Known rows, with every way that one mark hangs from another:
{z_466 z_90 {z_899 z_133 z_213}}: [-1.11  1.04  0.24 -1.32  1.44  0.93  0.43 -2.61 -0.74  0.31  2.93 -3.24
 -1.82 -2.96 -1.68  1.98 -4.09 -2.56  1.76 -0.33]
{z_90 {z_899 z_133 z_213}}: [-0.37 -1.38 -0.21 -2.10  0.75  0.61  1.19 -2.84 -0.07 -0.71  2.77 -0.71
  0.48 -1.32  0.08 -0.08 -1.25 -2.36 -0.72  0.90]
{z_899 z_90 z_133 {z_213 z_864} z_466}: [-0.36 -0.75 -1.30 -1.84 -2.14  0.53  0.29 -1.03  2.47  1.54  4.53 -1.66
 -1.27  2.53 -1.19  0.39 -5.13 -4.37  1.46  2.35]
{z_466 z_133 {z_213 z_864} z_899}: [ 0.33  1.96  0.78 -2.54  0.45  1.63  0.79 -0.86  0.32  1.58  2.86 -2.48
 -0.68 -0.63  0.14  1.97 -3.72 -3.01  0.88 -0.56]
{z_213 {z_90 {z_899 z_133}} z_864}: [ 0.94  0.40  1.95 -0.17  0.10  1.25  1.37  0.86  0.87 -0.67  3.04 -0.43
  1.48  0.61 -0.56  0.32 -4.73  0.98 -1.09  3.37]
{z_90 {z_899 {z_213 z_864} {z_466 z_133}}}: [ 0.89 -2.40 -0.13 -3.02 -0.54  0.10  2.49 -1.23  0.52  0.23  2.90 -2.85
  0.22  0.57  0.82 -0.94 -2.70 -3.33 -0.38  1.29]
{z_90 {z_899 z_133 {z_213 z_864} z_466}}: [ 0.17 -2.28 -0.50 -2.39 -0.02  0.95  2.14 -1.70  0.89  0.08  3.63 -1.67
  0.42  1.06  0.44 -0.66 -2.45 -3.64 -0.24  2.27]
{z_899 z_133 z_213}: [-0.64 -0.70 -1.06 -0.35 -0.46  0.33 -0.58 -2.12  1.24  0.88  2.21 -0.57
 -0.03 -0.95 -0.79  1.31 -1.15 -2.68 -0.16  0.22]
{z_899 z_90 z_133}: [-0.93  1.76 -0.64 -0.87 -0.17  0.06 -1.45 -1.83 -0.31 -0.55  2.29  0.98
 -0.52  0.62 -2.03  0.59 -3.45 -0.72  1.56  1.00]
{z_733 {z_466 {z_133 z_90 z_213 z_899}}}: [ 0.00 -2.43 -1.06 -1.93 -1.32 -1.95  1.14 -1.20 -0.39  1.14  0.80 -2.53
 -0.65 -0.07 -1.92  2.38 -3.94 -0.84  2.20  0.39]
{z_899 z_133}: [-0.44  0.47 -0.86  0.25  0.43  0.38 -1.05 -1.34 -0.17 -0.11  1.21  0.67
  0.59  0.53 -1.23  0.70 -1.19 -0.82  0.60  0.86]
{z_733 {z_466 {z_133 {z_213 z_90} z_899}} z_864}: [ 2.07 -1.89  0.11 -0.89 -1.31 -1.40  0.81  0.64  1.32 -0.23  1.74 -2.68
 -1.23  0.10 -2.20  3.40 -2.98  3.13  2.06  2.51]
{z_899 z_466}: [ 0.28 -2.01 -1.04 -0.78 -0.61 -0.31  1.16  0.72  0.73  0.86  0.65 -1.69
 -0.38  2.61  0.29 -0.94 -1.28 -2.33  0.77  0.73]
{z_733 {z_466 {z_90 z_899}}}: [ 0.56 -1.58  0.57 -0.30  0.40 -1.04  1.20 -1.33 -0.71 -0.08  1.50 -2.90
 -1.24  0.22 -1.22  0.65 -3.23  0.30  1.15  1.10]
{z_213 {z_90 {z_899 z_466}} z_864}: [ 1.27 -0.79  1.84 -0.64 -0.35  0.91  2.45  1.91  1.33 -0.19  2.77 -1.67
  1.01  1.62  0.18 -0.52 -4.77  0.24 -1.03  3.30]
{z_733 {z_466 z_90 z_133} z_864}: [ 2.99  0.30  0.64  0.11 -0.44 -1.01 -1.13 -0.08  0.09 -0.29  1.35 -3.16
 -2.15 -0.06 -2.21  2.40 -3.42  3.36  2.51  1.86]
{z_899 {z_133 z_213}}: [-1.17 -0.47 -1.34 -0.75  0.43 -0.07 -1.90 -1.15  0.66  1.82  0.87  0.10
  0.97  0.24 -0.81  2.17 -0.92 -1.16  0.49  0.95]
{z_733 {z_466 z_90 z_133 z_213 z_899} z_864}: [ 2.28  0.93  1.12 -1.27  0.66  0.42 -0.23 -0.65  0.49  0.62  2.79 -4.14
 -3.12 -0.93 -1.58  3.26 -4.18  1.27  2.77  1.08]
{z_733 z_466 z_864}: [ 1.95 -0.86  0.57  0.68 -0.74  0.14  0.52  0.87  1.37 -1.04  1.01 -0.82
 -1.67  0.93 -1.04  1.78  0.18  3.09  1.46  2.28]
{z_213 {z_90 z_899} z_864}: [ 1.13  0.17  2.33 -0.27 -0.05  1.05  1.85  1.54  0.92 -0.59  2.46 -0.81
  1.18  0.35  0.04 -0.01 -4.16  1.33 -1.39  2.94]
{z_90 {z_899 z_466}}: [ 0.27 -2.30 -0.18 -2.41  0.64  0.12  2.43 -0.85 -0.40 -0.69  1.68 -1.48
  0.27  1.19  0.81 -1.70 -1.35 -2.17 -0.04  1.25]
{z_733 {z_466 {z_133 z_90 z_899}} z_864}: [ 2.36 -0.57 -0.05 -1.09 -1.25 -0.60  0.71 -0.13  0.01 -1.09  1.21 -1.49
 -1.95 -0.33 -2.21  2.23 -3.04  2.61  2.94  1.90]
{z_90 z_899}: [ 0.08 -0.86  0.54 -1.87  1.10  0.31  1.61 -1.43 -0.90 -1.32  1.22 -0.30
  0.54 -0.61  0.62 -1.00 -0.47 -0.54 -0.59  0.75]
{z_133 {z_899 z_213}}: [-0.26 -1.97 -0.47 -1.14 -0.88 -0.70  2.85 -0.87  0.47 -0.49  1.71 -0.93
 -1.06 -1.88 -0.98  0.42 -1.40 -0.63  0.48  0.48]

Rows:
[ 0.75 -1.48 -1.30 -2.02 -0.28 -1.72 -1.03 -0.09  0.02  2.97  0.78 -4.47
 -0.62  1.40 -0.61  0.67 -4.76 -2.33  1.74  0.40] => {z_899 {z_466 z_90 {z_133 z_213}}}
[ 0.71 -1.18 -1.53 -2.14 -0.96 -0.77  0.15 -0.08 -0.37  1.40  0.35 -2.33
 -0.31  1.77 -0.27 -0.55 -3.83 -3.15  1.71 -0.10] => {z_899 {z_466 {z_133 z_90}}}
[-1.21  1.10  0.05 -3.66 -0.56 -0.14  0.68 -1.13 -0.35  0.53  2.27 -2.61
 -0.44 -0.99 -1.31  2.80 -4.16 -2.04  2.14 -0.22] => {z_466 {z_133 {z_213 z_864}} {z_899 z_90}}
[ 0.14 -0.76 -0.88 -2.91 -0.64  0.70  1.79  0.14 -0.08  1.80  1.19 -0.49
 -1.67 -0.09 -0.26 -0.30 -4.95 -2.32  2.26  1.17] => {z_133 z_90 {z_899 {z_466 {z_213 z_864}}}}
[-1.69  0.82 -1.11 -1.87 -0.15 -0.36 -2.33 -1.65  0.54  1.37  1.95  0.33
 -0.15  0.33 -1.58  2.05 -3.20 -1.02  1.44  1.12] => {z_899 z_90 {z_133 z_213}}
[ 0.69  0.14 -0.67 -2.58 -1.43 -0.72  0.61 -1.35 -0.90  0.52  1.05 -1.36
 -0.56 -2.14 -1.37  0.96 -4.84 -1.40  1.66 -0.24] => {z_466 {z_133 z_90 {z_899 {z_213 z_864}}}}
[ 0.04 -1.21 -0.44 -2.06 -2.53  0.16  1.34  0.34  2.64  1.71  3.34 -2.37
 -1.90  1.99  0.06 -0.32 -3.99 -3.51  0.87  1.48] => {z_899 z_90 {z_213 z_864} z_466}
[ 1.72 -0.41  0.83 -1.23  0.21 -0.78  0.02 -1.40 -0.02  1.94  2.68 -3.99
 -1.22  0.49 -0.91  1.42 -5.61 -0.70  1.10  1.11] => {z_733 {z_466 {z_90 z_899} z_133 {z_213 z_864}}}
[-0.18  1.27  0.16 -2.90  0.96  0.87  0.60 -1.73 -0.33  1.28  2.32 -2.80
 -0.90 -1.42 -0.03  1.80 -3.24 -3.51  0.97 -1.82] => {z_466 z_133 z_213 z_899}
[ 0.27 -1.23  0.81 -2.01  0.10  0.87  2.02 -1.29  0.46 -0.43  2.32 -0.93
  0.24 -1.10  1.06 -0.49 -0.80 -1.43 -1.19  1.16] => {z_90 {z_899 {z_213 z_864}}}
[-0.93  0.73 -0.08 -3.32 -0.80 -0.22  1.75 -2.46 -0.70 -0.86  2.93 -3.14
 -1.46 -2.26 -1.53  1.67 -4.07 -3.29  1.76 -1.71] => {z_466 z_133 {z_899 z_90 z_213}}
[ 0.51 -0.70  1.17  0.13 -1.39  0.51  0.96  1.00  2.54  1.25  2.13 -1.68
 -0.04 -0.91  0.12  1.06 -2.65 -0.58 -1.47  1.04] => {z_899 {z_213 z_90 z_864}}
[ 1.59 -1.30 -0.54 -1.53 -1.65 -0.67  0.12 -0.13  1.52  2.86  2.56 -4.93
 -1.25  0.88 -0.27  0.41 -5.38 -3.43  0.94  0.92] => {z_899 {z_213 z_864} {z_466 z_90 z_133}}
[-0.24  0.80  0.61 -1.30 -1.94  0.42  0.16 -0.36  1.94  0.86  2.63 -0.64
 -1.54 -0.62 -0.25  0.61 -2.71 -1.17  0.11  0.74] => {z_899 z_90 {z_213 z_864}}
[ 0.80  1.00 -0.63 -3.22 -0.01 -0.18 -0.84 -1.50 -0.72  2.50  1.21 -1.32
 -1.07 -1.96 -0.41  1.07 -5.42 -2.07  1.44 -1.01] => {z_466 {z_133 z_90 z_899} z_213}
[ 0.37 -1.88 -0.74 -1.20 -0.26 -1.08  2.55 -0.09 -0.47 -0.14  1.57 -2.19
 -1.43  0.38 -1.46 -0.54 -3.77 -0.64  2.03  1.49] => {z_133 {z_899 {z_466 z_90}}}
[ 1.24 -0.31  1.03 -0.69  0.33  1.54  1.42  0.28  1.74 -0.11  2.43 -1.84
 -2.62  0.12 -0.46  2.70 -0.52  1.04  1.75  1.49] => {z_733 {z_466 z_213 z_899} z_864}
[ 2.48 -0.30  0.28 -1.33 -0.75 -0.18  0.00 -0.42 -0.02 -0.94  1.13 -1.56
 -1.46 -0.13 -1.34  1.83 -2.54  2.11  2.25  1.69] => {z_733 {z_466 {z_133 {z_90 z_899}}} z_864}
[ 1.56 -0.68  1.67 -0.98 -0.53  0.50  2.19  1.60  0.96 -0.16  2.87 -2.14
  1.18  1.54 -0.13 -0.31 -5.53  0.05 -0.79  3.05] => {z_213 {z_90 {z_899 {z_466 z_133}}} z_864}
